Every row comes from one small tree of marks. The marks that hang from a mark follow it in brackets, in alphabetical order. Every link used is in the known rows. Which tree was each row made from?
Known rows:
G(Z(A(W(J R)) P)): [-.12 -.07 .21 -.10 .08 .41 -.20 .05 .02 -.06 -.10 .20 .10 .21 .06 -.25 .15 -.31 .30 -.13 .20 .13 -.06 .06]
X(H): [.00 -.11 -.17 -.01 -.12 -.50 .31 -.16 -.03 .30 .10 -.42 -.21 -.14 .14 -.02 .25 .36 -.36 -.13 -.25 -.30 .20 .02]
Z(A(W(J R))): [.06 -.01 -.02 -.02 -.05 -.11 -.03 .26 .25 -.03 .02 .00 -.02 .11 -.32 -.28 .29 -.28 .09 -.23 -.14 .24 -.12 .04]
P(Z(A(W(J R)))): [-.02 -.05 .13 -.02 .05 .15 -.23 .13 .36 -.10 .01 .09 -.05 .13 -.24 -.23 .08 -.27 .11 -.16 -.02 .30 -.21 .08]
Z(A(W(J P R))): [.14 .05 -.02 -.08 .02 -.10 -.13 .27 .14 .01 -.21 -.03 -.15 .05 -.29 -.29 .22 -.23 .35 -.26 .12 .41 .06 .25]
T(C): [.09 -.24 -.08 .12 -.13 -.40 .38 -.10 -.15 .02 .03 -.34 .10 -.30 .05 .13 .08 -.11 -.28 -.01 -.32 -.21 .18 .10]
T(C(P(Z))): [.16 -.15 .00 .25 -.16 -.14 .41 -.21 -.10 -.20 .10 -.33 .03 -.42 .07 .47 -.44 -.07 -.28 .06 .04 -.25 -.06 .09]
C(P(Z(A(W(J R)))) T): [.29 .13 .17 .13 .04 .15 .03 .08 .33 -.44 .13 .06 -.01 -.15 -.21 .18 -.49 -.17 .07 -.30 .04 .38 -.59 .06]
C(P(Z(A(W(J)))) T): [.10 .11 .14 .13 .06 .36 .10 -.11 .43 -.43 .05 .25 -.04 -.04 -.16 .27 -.61 .07 .08 -.02 .09 .24 -.45 -.08]
T(C(P(Z(A(W))))): [-.04 -.02 .12 .21 .03 .35 .21 -.01 .31 -.44 -.01 -.05 .13 -.20 -.10 .55 -.64 -.13 -.14 .11 -.04 -.14 -.17 -.27]
G(Z(A P)): [-.19 -.13 .16 .18 -.07 .38 .02 -.30 -.11 .00 .29 .22 -.01 .13 .32 .04 -.06 -.03 .04 .08 -.02 -.31 .08 .01]
T(C(P)): [.25 -.12 -.14 .24 -.24 -.38 .60 -.08 -.22 -.14 .12 -.43 .04 -.42 -.01 .43 -.23 -.05 -.31 .00 -.09 -.30 .04 .05]
Z(A(W(J R)) P): [.01 .00 -.05 -.19 -.01 .28 -.27 .13 .22 -.05 .10 .13 .15 .23 -.08 -.23 .23 -.20 .17 -.23 .04 .14 -.17 .07]
T(C(P(Z(A(W(R)))))): [.12 .00 .14 .19 .02 .13 .16 .19 .22 -.44 .09 -.23 .17 -.31 -.14 .45 -.54 -.35 -.11 -.17 -.10 .01 -.33 -.12]
G(Z(A(W(J)))): [-.27 -.12 .19 .07 .03 .23 .13 -.06 .15 -.03 -.29 .27 -.12 .20 -.13 -.20 .07 -.15 .18 .14 .06 .07 .14 -.10]
G(Z(A(W) P)): [-.35 -.06 .07 .03 .03 .57 -.02 -.13 .07 -.15 -.02 .24 -.01 .28 .18 .09 -.07 -.05 .03 .17 -.02 -.20 .03 -.28]
A(W Z(P)): [-.23 .03 -.28 -.08 -.02 .13 .00 -.13 -.15 -.01 -.27 .19 .03 .43 .22 .03 .07 .05 -.31 .29 -.07 -.29 -.02 -.15]
W(A P R): [.24 .09 -.02 -.01 -.08 -.68 -.09 .12 -.49 .20 .01 -.47 -.21 -.25 -.12 -.13 .25 -.13 .11 -.22 -.10 .30 .13 .30]
A(Z): [-.04 -.08 -.19 .23 -.19 -.42 .23 -.19 -.30 .15 -.05 .06 -.17 .19 .14 -.05 .12 .00 -.39 .17 -.22 -.31 .07 .12]
Z(A): [-.03 -.07 -.06 .24 -.19 -.13 .16 -.10 .10 .04 .42 .01 -.11 .05 -.08 .00 .08 .01 -.16 -.04 -.32 -.21 .02 .00]
X(Z(A(W) P)): [-.19 .03 -.10 -.18 -.06 .49 -.22 -.05 .10 .00 .28 .33 .26 .17 .14 .16 .02 .33 .06 .23 .09 -.15 .04 -.35]
P(Z(A(W(R)))): [-.06 -.02 .04 .13 .00 .10 -.11 .16 .30 -.20 .20 -.07 -.09 .09 -.21 .02 -.02 -.24 -.12 -.14 -.30 .10 -.24 -.08]
X(Z(A)): [.00 -.07 .01 .13 -.19 -.09 .07 -.13 -.07 .15 .47 .19 .04 -.08 .06 .05 .06 .29 -.02 .12 -.04 -.18 .12 -.08]
H(Y): [.15 .07 -.28 .22 -.10 -.29 .47 -.04 -.20 -.02 .29 -.16 -.07 -.07 -.12 .04 .11 .05 -.30 .37 -.37 -.32 .20 -.12]
Y(H): [.06 .05 -.13 .42 -.21 -.24 .37 .14 -.07 .14 .16 -.25 -.41 -.07 -.13 .02 .11 .00 -.31 .06 -.25 -.33 -.08 .23]

Which tree is each row?
[-.03 .01 .09 .04 .00 -.22 -.24 -.22 -.27 .17 -.11 -.20 -.27 -.14 -.03 .03 -.07 .05 .11 .13 .05 .22 .20 .20]	W(A P(Z))
[.12 .04 -.17 -.11 .05 -.39 -.04 .15 -.26 .14 -.68 .02 -.21 .16 -.07 -.35 .26 -.27 .14 -.03 .21 .30 .11 .37]	A(W(J P R) Z)
[-.05 -.06 -.12 -.14 .03 .07 -.10 -.10 .13 .04 -.51 -.01 -.32 .13 -.14 -.16 .06 -.01 .20 .16 .31 .34 .21 .22]	A(W(J P(Z)))
[.00 -.06 .22 .07 .08 .39 .11 -.05 .36 -.36 -.22 .10 .20 -.18 -.15 .31 -.54 -.18 .08 .06 .26 .06 -.12 -.08]	T(C(P(Z(A(W(J))))))
[-.01 .01 .13 -.48 .19 .24 -.40 .08 .15 .25 .07 .13 .37 -.03 .22 -.21 .25 .39 .25 -.24 .35 .09 .01 -.11]	X(H Z(A(W(J R)) P))
[.18 .08 .17 -.05 .08 -.65 -.28 .01 -.62 .32 -.48 -.05 -.10 -.06 .02 -.41 .24 -.23 .26 -.11 .23 .37 .14 .52]	W(A(Z) J P R)
[.02 .10 .02 -.04 -.01 -.35 -.30 -.08 -.60 .16 .02 -.02 .15 .10 .27 -.12 .15 -.13 -.16 -.06 -.11 -.08 -.15 .16]	W(A(Z(P)) R)
[-.12 .08 -.14 .05 -.03 .07 .04 .10 .17 -.05 -.11 .00 -.22 .12 -.20 .05 -.01 .01 .11 .05 -.10 .10 .16 -.08]	Z(A(W(P)))
[.24 .16 .07 .23 .01 .07 .13 .13 .30 -.51 .33 -.09 -.05 -.19 -.14 .42 -.61 -.11 -.15 -.27 -.25 .20 -.63 -.12]	C(P(Z(A(W(R)))) T)
[.08 -.10 .21 .35 -.07 .15 .25 -.19 .11 -.28 .28 -.07 .14 -.37 .05 .51 -.64 -.10 -.13 .01 -.01 -.25 -.15 .01]	T(C(P(Z(A))))
[-.07 .01 -.19 -.09 .06 -.17 .01 -.02 -.16 .14 -.77 .19 -.24 .27 -.02 -.27 .16 -.04 .09 .25 .26 .17 .26 .21]	A(W(J P) Z)
[.07 .08 -.25 -.01 -.01 -.46 .04 .20 -.32 .03 -.48 -.14 -.25 .13 -.02 -.13 .13 -.21 -.10 .01 -.07 .11 .06 .17]	A(W(P R) Z)
[-.14 .21 -.03 -.29 .30 .53 -.09 -.01 .13 .04 .28 .24 .44 -.02 .26 .20 -.13 .63 -.02 .42 .04 -.36 .18 -.61]	X(H(Y) Z(A(W) P))
[-.31 -.10 .16 -.09 .08 .62 -.13 -.16 .11 -.04 -.22 .39 .07 .34 .11 -.15 .03 -.10 .27 .15 .24 .00 .08 -.11]	G(Z(A(W(J)) P))
[.06 .08 .06 .11 -.05 -.71 -.06 .05 -.56 .20 -.07 -.16 -.04 -.02 .02 -.17 .19 -.20 -.25 -.07 -.27 -.01 -.09 .14]	W(A(Z) R)
[.02 .20 .09 -.32 .40 .19 -.07 .08 .11 .21 -.25 .24 .18 -.15 -.02 -.11 -.03 .52 .39 .37 .38 .07 .47 -.24]	X(H(Y) Z(A(W(J P))))
[-.07 .02 .02 -.36 .13 .19 -.29 .11 .10 .17 .28 -.04 .32 -.07 .29 .06 .15 .42 -.01 -.20 .06 -.11 -.03 -.28]	X(H Z(A(W(R)) P))
[-.10 -.04 .08 -.18 .04 .21 -.19 -.26 .00 .32 .47 .14 .26 -.07 .47 .11 .01 .66 .01 -.05 .17 -.38 .16 -.14]	X(H Z(A P))
[.19 -.06 .20 .10 .02 -.05 -.30 -.03 .09 .10 .11 .07 -.17 -.08 -.08 -.27 .01 -.26 .39 -.29 .25 .35 .02 .58]	W(J P(Z(A)) R)
[.23 -.01 .10 -.07 -.12 -.64 -.11 .08 -.33 .25 .00 -.28 -.03 -.16 -.21 -.38 .42 -.19 .07 -.25 -.09 .30 .01 .29]	W(A J R)
[.05 .25 .01 -.31 .30 .31 -.14 .21 .04 .03 .37 .05 .48 -.13 .22 .09 -.02 .42 .02 .15 -.02 -.25 .03 -.47]	X(H(Y) Z(A(W(R)) P))
[.13 -.05 -.09 -.16 .03 -.13 -.18 .10 .04 .01 -.39 -.19 -.28 .01 -.19 -.25 .20 -.22 .22 -.13 .25 .49 .07 .35]	A(W(J P(Z) R))
[.17 .04 -.33 -.08 -.11 -.42 .14 .29 -.15 .00 -.18 -.44 -.31 -.03 -.22 -.06 .28 -.15 -.03 -.16 -.13 .24 .12 .13]	A(W(P R))
[-.23 .03 .01 -.34 .13 .40 -.23 -.08 .20 .17 .18 .14 .29 .04 .32 .14 .01 .64 -.02 .09 .13 -.25 .10 -.42]	X(H Z(A(W) P))
[-.14 -.04 -.18 -.03 -.04 -.19 .12 -.05 -.06 .10 -.58 .24 -.11 .36 -.05 -.28 .21 -.06 -.17 .24 .04 -.01 .09 .01]	A(W(J) Z)
[-.16 -.02 .10 .02 .04 .35 -.07 .06 -.04 -.16 .08 .04 .03 .18 .10 .01 .03 -.26 .05 -.10 -.09 -.06 -.11 -.13]	G(Z(A(W(R)) P))
[-.23 .03 -.16 -.05 -.05 .45 -.08 -.03 .24 -.15 .17 .16 .08 .30 .01 .11 .01 .07 -.07 .08 -.19 -.17 -.07 -.28]	Z(A(W) P)
[-.06 -.07 .12 -.03 .00 -.18 .03 -.15 .04 .36 .40 .00 .09 -.20 .22 .04 .07 .59 -.09 -.05 -.01 -.28 .20 -.14]	X(H Z(A))
